In the rows, zero is written as 128.
Known rows, with every way that one mark hangs from another:
[K_610 [K_452 K_760]]: [128 107 118 116 117 136 111 136 143 104 161 154 125  89 127 140 114 131
 105]
[K_610 [K_452 [K_760 [K_520 K_4] K_931]]]: [142  98 123 156 136 124 119 154 148  95 140 166 125 127 146 157  92 124
 127]
[K_452 [K_760 K_520 K_931]]: [135 107 100 166 125 142 129 157 113 111 137 105 138 148 141 156  93 104
 133]
[K_452 [K_760 [K_520 K_4]]]: [143 120 133 153 119 102 107 135 128  97 143 135  95 128 137 136  79 145
 137]
[K_487 [K_760 K_520 K_931]]: [153 140 111 176 142 174 135 159 110 130 124 110 147 175 152 169 107  96
 154]
[K_4 [K_487 [K_760 K_931]]]: [123 132  88 154 147 212 126 163 150 133 113  88 153 146 117 166 137  76
 145]
[K_520 K_4 [K_760 K_452 K_487 K_931]]: [162 117 122 179 211 174 129 151 119 105  80 149 123 172 127 146  77  82
 143]
[K_452 [K_760 K_487 K_931]]: [133 106  92 158 136 195 128 155 121 123 124 104 155 145 120 160 105  57
 133]
[K_4 [K_487 [K_760 K_452 K_931]]]: [124 127 107 166 169 242 133 183 143 125 102  86 145 162 123 171 119  69
 126]
[K_610 [K_452 [K_760 K_520]]]: [125 100 130 133  97 122 120 157 128  97 151 150 115 109 143 151  97 147
 116]
[K_760 K_452 [K_487 K_4] K_520 K_931]: [151 114 156 194 162 231 164 207 101 122  76 113 144 213 193 184 101  49
 139]
[K_520 K_4 K_760]: [159 142 125 137 169  80 102  98 132 106 126 161  99 115 115 115  97 153
 148]
[K_487 K_4]: [154 152 143 125 139 144 120 124 137 132 142 131 129 130 164 140 146 108
 129]
[K_4 K_520]: [109 122 130 139 105  98 128 159 157 127 134 105 121 118 119 131 148 119
 131]
[K_487 [K_4 K_520] [K_760 K_452 K_931]]: [166 160 130 176 181 215 124 184 153 130 142  90 144 168 175 182 141  48
 127]
[K_452 [K_760 [K_487 K_4]]]: [149 131 121 138 121 187 111 143 124 120 141 113 129 124 149 156 117  77
 130]
[K_610 K_452]: [123 113 137 116 123 128 129 140 145 117 136 164 128 111 135 135 132 139
 115]

Rows:
[121 126  99 174 128 200 135 185 136 128 108  86 141 162 131 173 120  89
 157]  [K_4 [K_487 [K_760 K_520 K_931]]]
[153 113 114 176 123 193 131 176 109 118 123 103 144 164 169 181 102  59
 147]  [K_452 [K_760 [K_487 K_4] K_520 K_931]]
[123 101 165 177 121 193 158 203  90 113  76 118 112 190 157 158  82 104
 130]  [K_760 K_452 K_487 K_520]
[159 174 132 146 128 159 104 151 157 136 160 100 125 128 161 159 155  86
 145]  [K_487 [K_4 K_520] K_760]
[132 102 101 132 139 154 119 145 148 108 154 145 149 108 131 156 116 101
 110]  [K_610 [K_452 [K_760 K_931]]]
[116 133 118 156 103 179 125 175 131 122 112  92 119 145 128 160 117 118
 154]  [K_4 [K_487 [K_760 K_520]]]
[136 114 159 169 113 135 138 160 119 112  89 149 108 170 150 146  89 121
 165]  [K_760 K_487 [K_520 K_4]]
[141 119 143 179 166 224 153 208 143 127  95  98 149 185 168 179 138  26
 129]  [K_760 K_452 [K_487 [K_4 K_520]] K_931]
[100 101  96 168 153 153 133 203 159 108  96  76 123 135  98 152 131  83
 131]  [K_4 K_487 [K_520 [K_760 K_452 K_931]]]
[133 104 139 183 161 174 160 190 102 114  93 114 135 194 160 162  92 101
 122]  [K_760 K_452 K_520 K_931]
[147 111 113 172 143 123 119 144 131 103 135 130 121 150 140 152  85 112
 143]  [K_452 [K_760 [K_520 K_4] K_931]]
[172 171 144 158 131 170 116 147 112 130 147 118 121 154 185 165 118 109
 153]  [K_487 K_4 [K_760 K_520]]
[166 127 121 168 220 136 120 130 128 100 104 152 119 157 126 136  80 109
 130]  [K_520 K_4 [K_760 K_452 K_931]]
[122 110 123 156 107 122 109 153 143  96 128 116  91 124 124 142  85 138
 141]  [K_452 [K_760 [K_520 [K_4 K_487]]]]
[157 144 116 168 189 225 130 162 120 129 124 111 152 174 144 169 104  72
 119]  [K_487 [K_760 K_452 K_931]]
[137 141 137 155 167 192 110 156 161 107 109 124 102 144 124 148 103 111
 135]  [K_520 [K_4 [K_487 [K_760 K_452]]]]
[181 158 141 185 181 227 134 177 109 126 125 109 139 194 197 186 106  69
 135]  [K_487 K_4 [K_760 K_452 K_520 K_931]]
